Each row comes from the steps of one path. Every step used is in the known rows, and no mark comes twice. Write the path behind each row, first mark first.
Known rows:
tabi damag: -0.60  0.24  1.27 -1.00  0.75 -1.42 -0.21  1.86  1.27  0.48  0.49 -1.30  0.18 -3.05  0.49 -1.64  0.65 -1.46  0.89  0.81  0.87 -0.64 -0.17 -0.06 -0.21
risu pegudob seda zufa zefa: -3.00 -1.42 -1.51  0.71 -3.68 -2.52 -0.52 -0.37 -0.67  1.40  0.56 -1.12 -5.19 -1.68 -3.48  0.33  0.76  3.73 -0.14  0.98 -0.88 -1.87  1.70  0.42  1.58
zefa damag rakot:  1.00  0.33  0.26  0.29  1.10  0.97 -0.88  1.87  0.66  1.34 -0.98  0.72  0.40 -2.40  2.85 -1.23  0.28 -1.25  2.85 -0.34  1.65 -1.17  1.46  1.97  0.43
seda zufa zefa damag tabi: -3.26  1.98  3.01  0.19 -1.89 -2.09  0.28  2.03  2.35  0.19  0.35 -1.00 -3.71 -3.76  0.27 -0.56  0.42 -1.71  3.76  1.49  1.28 -0.88  1.25 -2.28  0.96
seda zufa: -1.60 -0.35 -0.01 -1.42  0.28 -2.80 -0.49  0.00 -0.43  0.46 -0.55  2.26 -2.46 -0.95 -1.98 -0.58 -0.59  0.40  0.98  0.47 -0.56 -0.10  0.59 -0.70  0.24
risu damag ruta:  0.74 -1.36  0.70  0.71 -0.42  0.30 -1.00  0.75  1.66 -1.82  0.48 -2.25 -1.57 -0.70  0.50 -3.04  0.70 -0.71 -2.22 -0.66 -0.98  2.31  2.76  1.05 -1.19
zefa damag risu pegudob seda:  1.77 -3.02 -0.67  1.32 -0.40  0.08 -1.19  0.36 -0.78  0.45  0.39  0.78 -0.95 -2.36  1.25  0.03  2.54  3.35  1.68  1.36 -0.81 -0.41  0.82 -0.91  1.41
damag tabi: -0.15 -0.03  3.48  0.52 -0.71  1.43 -0.08 -0.05  2.10  0.29  0.02  0.10 -0.55 -0.60  0.57  0.29  1.29 -0.80  0.46  1.06 -0.75  0.90 -0.65 -1.34 -1.04
zufa zefa damag risu pegudob rakot: -0.66 -2.19 -1.34  0.12 -5.46  0.24 -0.97  0.55  1.69 -1.42  1.45 -1.96 -0.69 -2.15  3.14  0.97  2.40  0.50  2.38  1.35  1.93 -1.57  1.23 -3.27  1.28
zufa zefa: -1.47  1.70 -0.58  0.26 -2.84  0.65  0.90  0.10  0.89 -0.27  0.58 -3.53 -0.99 -0.27  0.13 -0.12  0.25 -0.75  0.50  0.12  0.78 -0.58  0.98  0.24  0.28
damag risu:  1.94 -0.79  0.33 -1.43 -0.69  1.65  0.00 -1.20  0.82 -0.31 -0.14  0.35  0.38  0.05  1.36 -0.60  2.11 -0.19  1.42  1.06 -1.40  2.18  0.61 -1.15 -1.04
tabi damag zefa zufa seda pegudob: -1.22 -2.50  1.05 -1.55 -2.37  0.00 -0.53  1.42  2.88  1.43  1.85 -7.29 -1.96 -4.88  1.41 -1.98 -1.45 -0.74  5.36  2.36 -1.07  0.75  4.89 -1.60  0.34
zufa zefa damag tabi: -1.75  2.26  3.07  1.67 -2.22  0.72  0.76  2.11  2.79 -0.25  0.78 -3.18 -1.33 -2.80  2.26 -0.02  0.95 -2.12  2.79  0.94  1.74 -0.74  0.60 -1.57  0.73
ruta damag zefa zufa seda: -1.66  0.76  0.28  3.45 -2.01 -0.03 -1.07  2.10  3.06  1.66  0.35 -7.28 -0.53 -2.60 -0.66 -1.41 -1.72  0.10  0.55 -0.16 -1.11  0.95  4.82  0.10  1.05
ruta damag zefa: -1.34  0.66  0.62  4.27 -0.56  0.68 -0.41  0.92  2.08  1.54 -0.81 -4.10 -0.58 -3.51 -2.26 -0.04 -1.13 -0.30 -1.94 -1.00 -0.18 -0.03  2.03 -1.16  0.37
damag zefa: -0.60 -0.04  0.25  1.16 -1.19  0.76 -0.20 -0.69  1.23  0.46  0.16 -2.51 -0.34 -1.78 -0.86  0.30 -1.40 -0.82  0.68 -0.17 -0.81  0.46  2.38 -1.74  0.95
zufa seda pegudob risu damag ruta:  0.29 -6.10  1.02  0.60 -3.76  0.61 -0.42 -0.23  1.98 -0.85  0.71 -5.55 -3.20  0.59  0.56 -2.92  1.61  3.37  0.70  1.40 -2.56  3.36  3.48  0.44 -1.25
seda zufa zefa: -3.07  1.33 -0.44 -1.16 -2.68 -2.23  0.38  0.00  0.56  0.27  0.12 -1.33 -3.48 -1.23 -1.84 -0.60 -0.31 -0.35  1.43  0.60  0.27 -0.61  1.62 -0.32  0.62
zufa zefa damag: -1.65  2.33 -0.50  1.13 -1.54 -0.62  0.79  2.10  0.67 -0.62  0.77 -3.30 -0.74 -2.23  1.70 -0.35 -0.41 -1.26  2.28 -0.01  2.52 -1.69  1.14 -0.31  1.74
zefa zufa seda pegudob risu: -0.29 -4.79  0.57 -0.67 -1.91 -1.15 -0.41 -0.26  0.62  0.92  0.45 -2.70 -3.19  1.62  1.83 -0.64 -0.03  2.75  4.62  2.10 -1.79  1.24  2.38  0.33  0.66
seda zufa zefa damag: -3.19  2.04 -0.41 -0.32 -1.21 -3.46  0.23  2.14  0.20 -0.19  0.29 -0.93 -3.11 -3.22 -0.30 -0.97 -0.96 -0.90  3.38  0.36  2.00 -1.84  1.76 -1.02  2.10
tabi damag zefa: -1.20  0.21  1.53  0.15 -0.43 -0.80 -0.38  1.25  2.61  0.93  0.64 -3.86 -0.11 -4.76 -0.45 -1.40 -0.63 -2.14  1.58  0.73  0.13 -0.27  2.21 -1.64  0.64
zefa zufa seda pegudob: -0.09 -2.76 -0.67 -1.69 -2.01  0.63 -0.11  0.24  0.27  0.44  1.27 -3.36 -1.77 -0.16  1.81 -0.67 -0.90  1.51  3.74  1.68 -1.11  1.03  2.74  0.03 -0.22
zufa zefa damag ruta:  0.00  1.28  0.47  3.14 -1.94 -0.29  0.26  1.43  2.12 -2.56  0.74 -3.98 -1.27 -2.96  3.91 -1.20 -0.58 -1.93  2.89 -0.74  2.47  0.40  3.87 -0.44  0.82
tabi damag zefa zufa: -1.13  0.11  1.68 -0.54  0.93 -2.18 -1.34  2.17  2.90  0.88  0.80 -3.29 -1.68 -4.46  1.31 -2.12 -1.57 -3.48  3.36  0.79 -0.23 -0.13  3.72 -0.71  1.40
zefa damag risu pegudob:  1.85 -2.08 -0.86  0.00 -0.80 -0.16 -0.49  0.19  0.22 -0.38  0.48  0.17  0.29 -3.04  2.66  0.19  1.74  2.41  3.62  1.57  0.09 -0.28  0.67 -2.04 -0.05

Which path is each row?
-1.35 -4.99  3.59 -0.96 -3.99  1.70  0.01  0.29  2.59  1.48  0.79 -4.80 -3.14  0.84 -1.12 -1.74  3.19  3.13  0.49  3.05 -3.23  2.24  0.26 -0.76 -1.43 -> zufa seda pegudob risu damag tabi
-1.02 -3.74 -1.17  0.38 -3.25 -0.91 -1.66 -0.41  0.18 -0.45  0.83  0.91 -0.52  0.13  0.04  1.86  0.67  1.98 -1.34  0.17  0.64 -1.90 -0.55 -1.84  0.46 -> risu pegudob rakot
-0.80  0.78  3.84  3.59 -0.05  1.29 -0.26  1.61  2.81  1.43 -0.82 -1.50 -0.96 -2.32 -0.97  0.06  1.52 -0.38 -2.17  0.28 -0.16  0.31 -0.95 -0.77 -1.49 -> ruta damag tabi
-1.98 -4.98  0.31 -0.34 -4.49  0.99 -0.17 -0.36  1.75  1.61  0.90 -7.42 -2.85 -0.30 -2.47 -1.84  0.44  3.28  0.73  1.93 -3.19  1.75  3.21 -1.09  0.46 -> zufa seda pegudob risu damag zefa
 0.37 -5.27  0.85 -1.87 -0.81  1.71 -1.07 -0.20  0.66  2.74 -1.31 -0.52 -4.08  0.33 -0.21 -2.36  2.43  1.50  0.36  1.16 -1.78  0.45  0.77  2.76 -1.27 -> seda pegudob risu damag rakot
-1.66 -4.13  1.07  3.55 -2.56 -0.52 -0.87  0.75  2.52  2.52 -0.31 -6.78 -3.78 -1.91 -0.49 -0.62 -1.11  2.51  2.60  1.14 -1.94  1.14  4.27 -0.83  1.04 -> ruta damag zefa zufa seda pegudob risu
-1.62 -1.32  0.35 -0.09  0.67 -2.61 -1.13  0.02 -1.41  1.27 -0.57  2.83 -3.70 -0.10 -3.34 -0.71  0.12  1.27 -0.89  0.32 -1.45 -0.25  0.75  0.62  1.76 -> pegudob seda zufa
-1.75 -0.35 -0.31 -0.98 -2.69  0.10 -1.20  1.95  2.58  0.78  1.71 -7.21 -1.27 -0.82 -0.97 -3.31 -1.08 -0.55  0.46  0.75 -2.39  1.81  5.23  0.76  1.39 -> risu damag zefa zufa seda
 1.19 -2.80 -0.39  3.54 -1.22  1.25 -1.28 -0.13  0.28  2.01 -0.57 -1.05 -1.61 -2.16 -1.74  0.04  3.32  4.41 -2.89  0.78 -1.96  0.20  0.23  0.29 -0.55 -> ruta damag risu pegudob seda
 0.04 -4.74  0.77  0.10 -0.54 -0.61  0.20 -1.50 -0.56  0.79 -0.64  0.57 -3.18  0.67  0.18  0.62  0.58  2.41  2.01  1.23 -0.95  0.13 -0.52 -0.95 -0.01 -> seda pegudob risu
-1.40 -1.95  0.08  2.56 -2.55  1.38 -0.68  1.13  2.34  2.17  0.57 -7.50 -2.40 -3.54 -0.47 -0.65 -1.88  1.27  1.82  0.73 -1.25  0.95  4.72 -0.94  0.15 -> ruta damag zefa zufa seda pegudob
-1.36  0.20  0.10 -0.35 -1.65 -1.63 -0.43  0.95  0.07  0.38 -0.06  0.00 -4.12 -2.37 -0.34 -1.68  1.81 -0.11  2.81  1.42 -0.22  0.14  2.56 -0.92  2.45 -> pegudob seda zufa zefa damag risu
 1.36 -0.51  0.98  2.89  0.98 -0.90 -0.61  1.30  1.07 -2.29  0.12 -0.46 -0.25 -2.72  3.63 -1.15 -0.81 -1.15  2.43 -0.81  1.60  0.86  2.94 -0.69  0.49 -> zefa damag ruta
-1.49 -3.07 -0.60 -1.80 -3.13  1.43 -0.87  0.89  1.77  1.10  1.93 -7.38 -3.10 -1.80 -0.71 -2.52 -1.23  0.56  1.71  1.53 -2.64  1.65  5.17 -0.47  0.36 -> risu damag zefa zufa seda pegudob
-0.41 -0.18  0.45  0.56  0.21 -0.65 -1.13  0.23  1.54  0.41  0.27 -1.97 -1.92 -1.52  0.90 -0.47 -2.27 -2.05  2.55 -0.09 -1.01  0.59  3.95 -0.86  1.54 -> damag zefa zufa
-3.20  1.13 -0.22  1.10 -0.87 -3.22 -0.29  2.29 -0.75  0.72  0.24 -0.33 -4.51 -2.42 -1.66 -1.08 -0.23  0.07  1.36  0.28  1.13 -1.91  1.98  0.33  3.48 -> pegudob seda zufa zefa damag
-0.28 -0.09 -0.23 -0.77 -1.43 -0.63 -0.45  1.16  1.12  0.15  1.10 -3.25  0.04  0.85  1.59 -1.35 -0.60  0.33  2.53  0.71 -0.91  1.00  2.78  1.27  0.65 -> zefa zufa seda
-1.56  0.27  1.25 -0.59 -1.86 -1.31 -0.92  2.51  3.62  1.06  1.68 -7.21 -0.14 -3.91  1.17 -2.75 -1.27 -1.86  4.12  1.49 -0.90  0.87  5.01 -0.37  1.31 -> tabi damag zefa zufa seda
-1.58 -4.64  2.08 -0.63 -2.52 -1.90 -0.66  0.97  3.22  1.87  1.10 -6.62 -3.31 -3.23  1.33 -2.01 -0.70  0.59  6.11  2.88 -1.86  1.07  4.53 -1.35  1.27 -> tabi damag zefa zufa seda pegudob risu
 0.20 -3.75 -0.50  2.03 -3.41  0.68 -2.07 -0.03  1.65  0.37 -0.21 -0.29 -0.32 -1.65 -0.12  0.99  3.00  2.26 -2.53  0.48 -0.04 -0.40 -0.37 -2.47 -1.14 -> ruta damag risu pegudob rakot
-0.45 -4.65  0.31 -0.12 -3.29  0.31  0.56 -1.09  0.26  1.05  0.26 -3.32 -1.50  1.27  0.13  0.15  0.93  4.14  2.85  1.98 -1.55  1.14  0.78 -0.65 -0.10 -> zufa seda pegudob risu
-1.52  0.94  0.48  1.71 -1.67 -3.13 -0.26  1.48  1.72 -2.11  0.19 -1.69 -3.70 -4.00  1.88 -1.84 -1.12 -1.58  3.79 -0.30  1.95  0.36  4.43 -1.02  1.12 -> seda zufa zefa damag ruta
-1.98 -0.94 -1.14  0.96 -2.51 -1.58 -1.31  1.40 -0.08  2.86 -0.42 -0.42 -4.78 -4.06 -0.70 -0.85  1.15  2.41  2.77  0.72  0.68 -3.07  3.06  2.40  2.06 -> risu pegudob seda zufa zefa damag rakot
-3.16 -0.81 -1.50  1.63 -2.22 -3.70 -0.61  1.60 -0.95  1.01  0.83 -0.91 -4.93 -3.53 -1.84 -0.06  0.05  3.14  1.72  0.80  0.85 -3.07  1.79 -0.06  3.12 -> risu pegudob seda zufa zefa damag
-0.86 -0.05  0.00  0.35 -2.66  0.11 -0.81  0.51  2.31  0.54  1.16 -5.82 -0.22 -0.96  0.75 -1.06 -1.89 -0.44  3.31  0.72 -1.68  1.47  5.22 -0.52  1.60 -> damag zefa zufa seda
 1.85 -3.60 -0.69  0.48 -1.82  1.35 -0.89 -1.72 -0.42  0.84  0.24  0.47 -1.26 -0.43 -0.31  0.38  3.16  3.90 -0.24  1.53 -2.56  0.87  0.64 -0.25 -0.02 -> damag risu pegudob seda
 1.27 -0.51  1.55 -2.46  0.04  0.12 -0.25  0.66  2.05  0.18  0.30 -0.97  0.59 -3.03  1.77 -2.24  2.78 -1.52  2.26  1.98 -0.57  1.52  0.46 -1.11 -1.32 -> tabi damag risu
-1.23 -4.85  0.04 -1.37 -3.30  0.34  0.11  0.35  0.48  1.19  0.82 -4.83 -2.48  1.39 -1.70 -2.10  1.74  3.97  0.06  2.08 -2.42  1.29  0.85  0.55 -0.30 -> zufa seda pegudob risu damag
-1.38 -0.26 -0.04 -0.12 -1.20  0.69 -0.71  0.78  1.54  0.66  0.69 -3.96 -1.22 -1.68 -2.59 -1.90 -0.50 -0.92 -2.03 -0.08 -1.53  0.59  2.46 -0.46  0.65 -> risu damag zefa
-0.13 -5.15  0.37 -2.01 -3.67  2.49 -0.60  0.06  1.44  2.98 -0.41 -4.48 -2.33  0.93 -0.29 -2.98  2.72  3.24  1.07  1.96 -2.46  1.45  2.10  3.12 -1.33 -> zufa seda pegudob risu damag rakot
-2.09  0.85  0.11  0.39 -1.15 -1.07 -1.12  2.01  0.20  2.45 -0.98  0.06 -4.34 -2.89 -0.43 -2.01  0.76 -0.71  2.40  0.15  1.13 -1.79  3.27  2.85  2.51 -> pegudob seda zufa zefa damag rakot
